Every row comes from one small tree of marks. The marks that hang from a mark follow it in brackets, in the order of their numbers. Every link used is in the known rows. Which tree was each row made from?
Known rows
Z244[Z427]: [ 0.88  0.83 -0.50 -0.28 -0.54  0.42 -0.34 -1.19 -0.75 -0.42  0.17  0.78
  1.68  0.24  0.08  0.17  0.17 -0.21  0.51  0.46 -0.25 -0.24 -1.87 -1.04
 -0.25  1.42]
Z620[Z751[Z244[Z427] Z570] Z937]: [ 1.01 -1.14 -0.52 -0.28  1.90 -0.20 -3.39 -1.85  0.81 -0.08 -3.67  2.38
  4.48  0.97 -2.68  1.02  0.77  0.52 -1.65  1.13 -0.99 -1.58  0.21 -3.98
 -0.06  2.10]
Z52[Z441[Z427]]: [-0.98 -0.06 -1.13 -0.74 -0.24 -1.21  0.26 -0.01  0.30 -0.58  1.20 -1.11
  1.04 -0.74 -0.44 -0.27  0.30  0.96  0.08  1.05  0.70  0.47  1.52  0.15
  0.81  0.52]
Z570[Z751]: [-1.18  0.22  0.15  0.73  0.54 -0.23  1.67 -0.55 -0.16  0.16 -0.36 -0.18
  0.63 -0.64 -0.23 -0.05  1.51  0.06  0.60  0.84 -0.44 -0.92  0.06 -1.56
  0.43  0.12]
Z6[Z751[Z244[Z427] Z570[Z937[Z620]]]]: [-0.59 -2.28 -2.15 -0.41  0.80  1.58  1.35 -1.04 -0.96 -1.69 -3.81  0.64
  4.33  0.08  0.23 -0.50  2.44  0.10  0.23 -0.40 -0.65 -1.07 -0.85 -1.99
  2.19  3.40]
Z751[Z6 Z244[Z427] Z570[Z937]]: [ 0.40 -2.63 -1.34 -0.18 -0.99  0.64  1.67 -0.74  1.34 -1.84 -5.19  1.87
  3.90  0.47 -1.86  1.72  2.49  1.23 -1.17 -2.09 -0.46  0.64 -0.21 -2.87
  1.45  4.59]
Z970[Z290]: [ 2.08  1.37 -0.51 -0.25 -0.36  0.86  1.10 -0.16 -1.89  0.05  0.26  0.13
  0.34  0.42  0.57 -0.07  0.57 -0.76 -0.39  0.03  1.37 -0.64 -0.04  0.79
  1.08 -0.12]
Z620[Z751[Z6] Z937]: [ 0.32  0.79 -0.20  0.26  0.50 -0.93 -2.05 -0.18  0.58  0.48 -1.77  3.08
  2.00 -0.39 -3.13  1.09 -0.29  0.20 -2.20  1.89  0.63 -1.70  1.08 -2.89
  0.24 -0.63]
Z970[Z751[Z244]]: [ 0.14 -2.02 -0.69  0.16  2.33  1.00  0.18 -0.72 -0.29  0.29 -1.71 -1.64
  0.68  0.86  0.00 -0.96 -0.37 -0.21 -0.36  1.00  0.26  1.56  1.02  0.12
  0.68  0.49]
Z441[Z52]: [ 0.23 -0.78 -1.45 -0.60 -1.67 -0.59  1.63  0.08 -0.13  0.12 -0.30 -0.34
  0.16  1.33  0.31  0.36 -1.42  0.20 -0.68  0.31 -0.34 -0.17  0.07  0.30
  0.49  0.82]
Z937[Z620[Z751[Z570]]]: [-1.24 -1.08 -0.77  0.60  1.86  0.72  0.08 -0.11 -0.55 -1.41 -1.41  0.22
  3.67  0.15 -1.06 -0.08 -0.06 -0.46 -1.82  0.07  1.13 -1.59  0.82 -0.44
 -0.52  0.78]
Z937[Z620]: [-0.62 -0.60 -0.73  0.32  0.87  1.48  0.65 -0.21 -1.30 -1.13 -0.09 -0.89
  1.75 -0.50 -0.08 -0.63 -0.36 -0.71 -0.26  0.21  0.75 -0.92 -0.20  0.25
 -0.30  0.38]
Z620[Z751[Z6 Z244 Z570] Z937]: [ 0.24 -2.69 -0.66  0.03  1.52 -0.81 -1.91 -0.63  1.80 -0.25 -4.88  2.47
  3.85  0.68 -3.94  1.60  0.81  1.05 -2.88  0.87 -0.10 -1.17  2.14 -3.78
  0.65  1.68]
Z570[Z937]: [-0.48  1.33  0.21  0.35 -0.85  0.35  0.65  0.62  0.30  0.27 -0.85  1.05
 -0.53 -0.88  0.32  0.00  0.92  0.11  0.14 -1.58 -0.23  0.25 -0.08 -0.38
  0.96 -0.17]
Z6[Z751[Z244]]: [-0.29 -2.50 -1.04 -0.76  1.01 -0.05  0.06 -0.62 -0.26  0.28 -1.62 -0.47
  1.33  0.70  0.61 -0.64  0.82  0.04  0.66  1.23 -1.12 -0.74  0.70 -0.85
  1.54  1.04]
Z620[Z751[Z6 Z570] Z937]: [ 0.15 -0.51 -0.40  0.38  0.63 -1.03 -1.39  0.03  1.30 -0.53 -3.25  3.12
  2.73 -0.05 -3.76  1.36  0.70  0.90 -3.02  1.21  1.00 -1.26  1.30 -3.01
  0.43  0.52]
Z6[Z751[Z244[Z427]]]: [ 0.29 -1.65 -1.54 -0.95  0.66  0.37 -0.28 -1.56 -0.85 -0.06 -1.53  0.21
  2.73  0.93  0.63 -0.51  1.08 -0.13  0.96  1.58 -1.37 -0.94 -0.86 -1.71
  1.42  2.19]
Z290[Z970[Z751]]: [ 0.24  1.38 -1.20  0.28  2.60  0.35 -0.49  0.32 -1.10  0.31 -0.22 -1.58
  0.70  0.35 -0.40 -0.45 -1.99  1.57 -0.17  0.53  1.38  1.27  0.54  0.62
  0.08  0.41]
Z970[Z290 Z751[Z6 Z244[Z427]]]: [ 2.97 -0.67 -2.16 -0.32  0.62  2.00  2.12 -1.62 -2.31 -0.79 -2.47 -0.14
  3.07  1.44 -0.58 -0.08  0.56 -0.68 -1.12  1.38  2.07  0.73 -0.14 -0.52
  1.82  2.31]
Z937[Z620[Z751[Z244]]]: [-1.07 -1.98 -0.85  0.30  2.69  1.22 -0.95 -0.81 -0.75 -0.22 -1.56 -0.62
  4.03  0.57 -0.79 -0.17 -0.78 -0.91 -1.00  0.51 -0.25 -1.83  1.35 -0.82
 -0.50  0.84]
Z620[Z751]: [-0.59  0.70  0.13  0.27  0.99 -0.59 -1.26 -0.05  0.13  0.68  0.11  0.91
  1.39  0.36 -0.48  0.23 -0.63 -0.44 -0.98  0.59 -0.04 -1.04  0.85 -0.54
 -0.49 -0.65]
Z570[Z751[Z6 Z244] Z937[Z620]]: [-2.05 -1.97 -1.17  1.07  0.71  1.43  3.45 -0.44 -0.16 -1.12 -4.03  0.20
  3.46 -1.30 -1.34  0.53  2.45  0.12 -0.10 -0.75 -0.36 -1.26  1.05 -3.06
  1.66  2.20]
Z290[Z6 Z970]: [ 0.13  2.68 -2.33 -0.04  0.75  0.11 -3.16  0.76 -0.65  0.73 -0.37 -0.62
  1.47  1.08 -1.71  1.61 -2.75  3.28 -0.09 -0.37 -1.21  0.76  0.41 -0.15
 -1.20  1.87]
Z570[Z937[Z620[Z751[Z244[Z427]]]]]: [-0.75  0.24 -0.97  0.32  1.28  1.71 -0.39 -0.97 -0.94 -0.39 -2.03  1.07
  4.31 -0.25 -0.13  0.00  0.30 -0.86 -0.45 -0.84 -0.77 -1.68 -0.18 -1.88
  0.25  1.64]
Z6[Z751[Z244 Z570[Z937[Z620]]]]: [-1.32 -3.12 -1.63 -0.17  1.19  1.21  1.75 -0.05 -0.39 -1.33 -3.85 -0.07
  2.92 -0.08  0.04 -0.67  2.28  0.27 -0.19 -0.64 -0.37 -0.85  0.67 -1.15
  2.38  2.33]
Z441[Z52 Z427]: [-0.30  0.08 -2.10 -1.03 -2.00 -1.61  1.16 -0.08 -0.09 -0.06  0.97 -0.40
 -0.23  0.67 -0.50 -0.62 -1.61  1.30  0.38  1.26  0.12  0.67 -0.31  0.93
  0.42  0.95]

Write each row's tree
[-0.74 -0.46 -1.39  0.44  0.59  1.61  0.50 -0.78 -0.60 -0.85 -2.92  1.72
  4.92 -0.31 -1.21  0.69  0.62 -0.61 -1.11 -0.77 -0.26 -1.50  0.09 -2.45
  0.64  2.20] : Z570[Z937[Z620[Z751[Z6 Z244[Z427]]]]]
[-0.03 -3.25 -0.96  0.27  2.36  0.69  0.74 -0.52  0.38 -0.75 -3.20 -1.51
  1.38  1.20 -0.62 -0.68  0.65  0.46 -1.15  0.24  0.66  1.87  1.23 -0.01
  0.93  1.68] : Z970[Z751[Z244 Z570]]
[ 0.84 -3.80 -1.47 -0.35 -0.28  0.31  1.06 -1.28  1.03 -2.04 -4.46  0.87
  4.33  1.31 -2.24  1.67  1.59  1.21 -1.17 -0.73 -0.28  0.45 -0.26 -2.66
  0.66  4.69] : Z751[Z6 Z244[Z427] Z570]
[-0.76 -0.80 -0.92  0.56 -0.52  0.50  2.50 -1.29  0.36 -0.51 -3.72  1.60
  3.35 -0.70 -1.24  1.28  2.95  0.52  0.44 -0.53 -1.25 -0.65 -0.39 -4.12
  1.68  2.93] : Z570[Z751[Z6 Z244[Z427]] Z937]
[ 1.20  1.06 -1.59  0.69  1.08  2.70  3.46  0.30 -2.74 -1.48 -2.10 -0.39
  1.49 -0.21  0.36 -1.28  1.54 -0.84 -1.72 -0.63  3.37  0.62  0.20  1.25
  2.07  0.46] : Z970[Z290 Z751[Z570[Z937[Z620]]]]
[ 2.18 -2.64 -2.03  0.06  1.14  1.47  2.88 -0.41 -1.11 -1.34 -4.01 -0.71
  2.32  1.50 -1.34  0.06  1.35  0.14 -2.34  0.28  2.61  1.37  1.53  0.08
  2.26  2.27] : Z970[Z290 Z751[Z6 Z244 Z570]]
[ 1.99  2.88 -2.43  0.28  0.38  1.81 -0.14  0.07 -2.91  0.50 -0.18 -0.61
  0.23  1.31 -0.27 -0.41 -0.94  0.11 -1.11  1.60  1.34  1.49  0.27  1.51
  0.63 -0.18] : Z970[Z290[Z6] Z751]
[-1.97 -1.18 -0.62  1.00  1.48  1.65  2.27 -0.68 -0.57 -0.44 -2.96 -0.54
  2.74 -1.22 -0.19 -0.18  2.35 -0.30  0.70 -0.82 -1.03 -1.40  0.72 -2.41
  1.28  1.47] : Z570[Z751[Z244] Z937[Z620]]
[-1.13 -3.84 -1.47  0.43  1.98  0.87  0.52 -0.43  0.23 -1.74 -3.76  0.11
  5.22  0.70 -2.39  0.84  0.35  0.03 -2.43 -0.17  0.75 -1.27  1.91 -1.65
  0.03  2.57] : Z937[Z620[Z751[Z6 Z244 Z570]]]
[-0.44 -1.97 -1.67  0.21  1.56  1.36 -0.21 -1.48 -0.95 -1.23 -2.39  0.61
  5.83  0.65 -1.72  0.71 -0.43 -0.69 -1.38  0.85  0.04 -1.94  0.33 -2.17
 -0.33  2.55] : Z937[Z620[Z751[Z6 Z244[Z427]]]]
[-0.48 -3.08 -1.84  0.25  1.61  1.21  0.35 -1.32 -0.31 -2.11 -3.69  0.75
  6.50  0.86 -2.36  0.94  0.36 -0.15 -2.02  0.19  0.50 -1.54  0.47 -2.36
 -0.19  3.59] : Z937[Z620[Z751[Z6 Z244[Z427] Z570]]]
[-1.26 -1.82 -1.29  0.79  1.12  0.56  1.06  0.11 -0.18 -1.95 -2.32  0.81
  4.19  0.03 -2.14  0.56  0.17 -0.15 -2.58  0.10  1.71 -1.45  1.11 -1.04
 -0.17  1.49] : Z937[Z620[Z751[Z6 Z570]]]
[-0.92 -2.50 -0.76  0.35  0.64 -0.40  0.33  0.23  1.94 -0.59 -4.63  1.83
  3.40  0.64 -2.24  1.60  1.38  0.85 -2.34 -1.65 -0.25 -0.28  2.15 -2.38
  1.11  2.29] : Z620[Z751[Z6 Z244 Z570[Z937]]]
[-0.09 -1.45 -1.90  0.33  2.13  0.56  1.09  0.55  0.53 -0.79 -4.41 -0.70
  2.50  0.61 -1.98  0.84 -0.21  2.73 -1.44 -1.58  1.24  1.92  1.69 -1.02
  1.53  3.13] : Z290[Z970[Z751[Z6 Z244 Z570[Z937]]]]
[-1.60  0.73 -0.20  1.06 -1.06 -0.10  3.36  0.37  0.50 -0.35 -2.19  1.70
  0.85 -1.63 -1.00  0.89  2.69  0.55 -0.07 -0.63 -0.02 -0.54  0.41 -2.65
  1.68  0.55] : Z570[Z751[Z6] Z937]
[ 0.96 -2.58 -1.25 -0.52 -0.39  0.49  0.35 -1.54  0.36 -0.92 -2.85  0.74
  3.51  0.97 -1.51  1.35  0.61  0.45 -0.39  0.20 -0.70  0.04 -0.41 -2.44
  0.47  3.43] : Z751[Z6 Z244[Z427]]
[-0.92 -3.99 -1.54  0.38  0.30  1.46  2.40  0.16  0.96 -2.21 -5.47  0.55
  3.71 -0.15 -2.00  1.12  2.02  0.85 -1.64 -2.32  0.39  0.13  1.31 -1.84
  1.40  3.56] : Z751[Z6 Z244 Z570[Z937[Z620]]]
[-0.76  2.25 -3.20 -0.09  0.39 -0.03 -1.68  1.42 -0.65 -0.06 -2.30  0.50
  1.92  0.66 -1.33  1.19 -0.57  3.88 -0.22 -0.88 -1.09  0.61  0.39 -0.77
  0.84  2.58] : Z290[Z6[Z751[Z570[Z937]]] Z970]
[ 1.04  0.10 -0.31 -0.39  1.79 -0.10 -3.96 -1.97  0.13  1.02 -2.21  2.31
  3.82  0.60 -2.05  0.71 -0.17 -0.08 -0.91  1.85 -1.43 -1.91  0.05 -3.74
 -0.28  0.92] : Z620[Z751[Z244[Z427]] Z937]
[-1.47 -1.44 -0.41  0.82 -0.12  0.14  2.81 -0.24  1.04 -0.10 -3.80  0.83
  2.03 -0.86 -1.23  1.00  2.80  0.70  0.03 -0.91 -1.09 -0.45  1.19 -3.23
  1.98  1.87] : Z570[Z751[Z6 Z244] Z937]
[ 0.15  0.38  0.13  0.32  1.44 -0.79 -2.42 -0.24  0.84  0.15 -2.12  2.46
  2.01  0.02 -2.56  0.64  0.42  0.47 -2.20  0.98  0.36 -1.33  0.90 -2.49
  0.01 -0.20] : Z620[Z751[Z570] Z937]
[ 0.21  0.83 -3.02  0.09  2.82  0.98 -3.01  0.08 -0.98  0.86 -1.87 -2.07
  2.06  1.89 -1.80  0.66 -3.03  3.11 -0.44  0.48 -1.03  2.12  1.29 -0.10
 -0.47  2.30] : Z290[Z6 Z970[Z751[Z244]]]
[-0.96 -1.72 -0.27  0.29  1.42 -0.18 -0.66  0.02  1.53  0.08 -3.58  1.17
  2.75  0.68 -1.07  0.75  1.21  0.55 -1.57 -1.73 -0.97 -0.41  1.80 -1.78
  0.66  1.60] : Z620[Z751[Z244 Z570[Z937]]]
[ 1.23  2.44 -2.74 -0.21 -1.29  1.05  0.51  0.73 -2.00 -0.06 -1.81  1.34
  1.05  0.73 -0.11  0.38  1.54  1.06 -0.80 -0.28  0.17 -0.06  0.09  0.18
  2.16  1.19] : Z970[Z290[Z6[Z751[Z570[Z937]]]]]
[-0.09 -1.82 -1.23  0.60  0.61  0.24  2.35  0.36  0.29 -1.59 -2.60 -0.03
  0.94  0.31 -1.60 -0.17  0.68  0.53 -2.08  0.61  2.57  1.87  0.73 -0.07
  1.14  1.11] : Z970[Z751[Z6 Z570]]
[ 0.19 -2.91 -1.74 -0.86  0.75  0.13  0.45 -1.41 -0.23 -1.10 -3.04  0.34
  3.51  1.26  0.02 -0.11  1.89  0.51  0.30  0.75 -0.90 -0.55 -0.73 -1.88
  1.61  3.27] : Z6[Z751[Z244[Z427] Z570]]
[-1.27 -1.33 -1.57  0.81  0.21  1.85  3.23 -1.40 -0.80 -1.43 -3.88  0.80
  4.88 -1.13 -1.25  0.60  2.73 -0.01  0.25 -0.32 -0.65 -1.53 -0.41 -3.95
  1.46  3.33] : Z570[Z751[Z6 Z244[Z427]] Z937[Z620]]
[-0.51 -3.63 -1.24 -0.67  1.13 -0.23  0.46 -0.44  0.38 -0.71 -3.05 -0.34
  2.02  1.01 -0.12 -0.29  1.74  0.70 -0.12  0.44 -0.65 -0.34  0.79 -1.11
  1.90  2.16] : Z6[Z751[Z244 Z570]]
[ 0.99 -1.82 -1.06 -0.13  1.08 -0.50 -2.21 -1.54  1.19 -0.70 -4.72  3.12
  5.17  0.88 -3.90  1.79  0.97  0.89 -2.46  1.19 -0.32 -1.44  0.55 -4.58
  0.38  2.79] : Z620[Z751[Z6 Z244[Z427] Z570] Z937]
[-0.14 -3.15 -1.98  0.07 -0.28  1.84  2.23 -0.85  0.27 -2.68 -5.39  1.28
  5.28  0.06 -1.94  1.17  2.24  0.75 -1.23 -1.90  0.08 -0.10 -0.32 -2.73
  1.26  4.87] : Z751[Z6 Z244[Z427] Z570[Z937[Z620]]]
[-1.02 -0.41 -0.98 -0.20 -0.39 -0.23  1.67  0.68  0.08 -0.79 -2.12  1.26
  0.58 -0.49  0.42 -0.56  2.33  0.56 -0.15 -0.57  0.15 -0.27 -0.01 -0.69
  2.44  0.78] : Z6[Z751[Z570[Z937]]]
[ 1.25  0.69 -2.87 -0.46 -0.49  1.33  0.16  0.30 -1.51  0.09 -3.12  0.81
  1.97  1.34 -0.29  0.62  1.68  1.23 -0.66 -0.55 -0.82  0.01  0.72 -0.37
  2.30  2.20] : Z970[Z290[Z6[Z751[Z244 Z570[Z937]]]]]
[-0.56 -2.31 -1.43  0.18  2.40  1.26 -0.59 -1.48 -0.64 -1.45 -2.78  0.08
  5.94  0.94 -1.25  0.26  0.15 -0.43 -1.41  0.06 -0.09 -1.69  0.06 -1.79
 -0.59  2.89] : Z937[Z620[Z751[Z244[Z427] Z570]]]
[ 0.37 -1.48 -1.21  0.17  1.28  1.50  1.02 -0.95  0.01 -0.97 -3.79 -0.01
  2.37  0.63 -0.22 -0.46  1.64  0.31 -0.66 -0.74  0.18  1.84 -0.43 -1.13
  1.38  2.59] : Z970[Z751[Z244[Z427] Z570[Z937]]]
[ 0.34 -0.59 -1.44 -0.04  3.47  0.65 -0.92 -0.29 -0.63  0.53 -1.61 -2.22
  1.72  1.03 -0.66 -0.21 -1.92  1.68 -0.10  0.16  0.48  1.25  1.24 -0.03
  0.34  1.53] : Z290[Z970[Z751[Z244]]]
[-1.34 -1.14 -0.93  0.59  0.93  1.26  0.65  0.13 -0.08 -0.58 -3.06  1.08
  3.62 -0.47 -1.24  0.55  0.42 -0.44 -1.50 -1.07  0.05 -1.25  1.49 -1.59
  0.75  1.19] : Z570[Z937[Z620[Z751[Z6 Z244]]]]
[-0.36 -1.28 -0.55  0.18  0.97  0.40  0.84 -2.09 -0.22 -0.05 -1.88 -0.28
  3.14  0.32 -0.36  0.38  1.87  0.03  1.13  1.00 -1.71 -1.13 -0.68 -3.07
  0.45  2.42] : Z570[Z751[Z244[Z427]]]
[-1.00 -1.51 -1.23  0.70 -0.85  1.07  3.06  0.89  0.39 -2.51 -3.65  1.31
  2.45 -1.01 -1.82  0.79  1.88  0.80 -1.82 -2.03  1.56  0.05  0.45 -1.04
  1.20  2.27] : Z751[Z6 Z570[Z937[Z620]]]
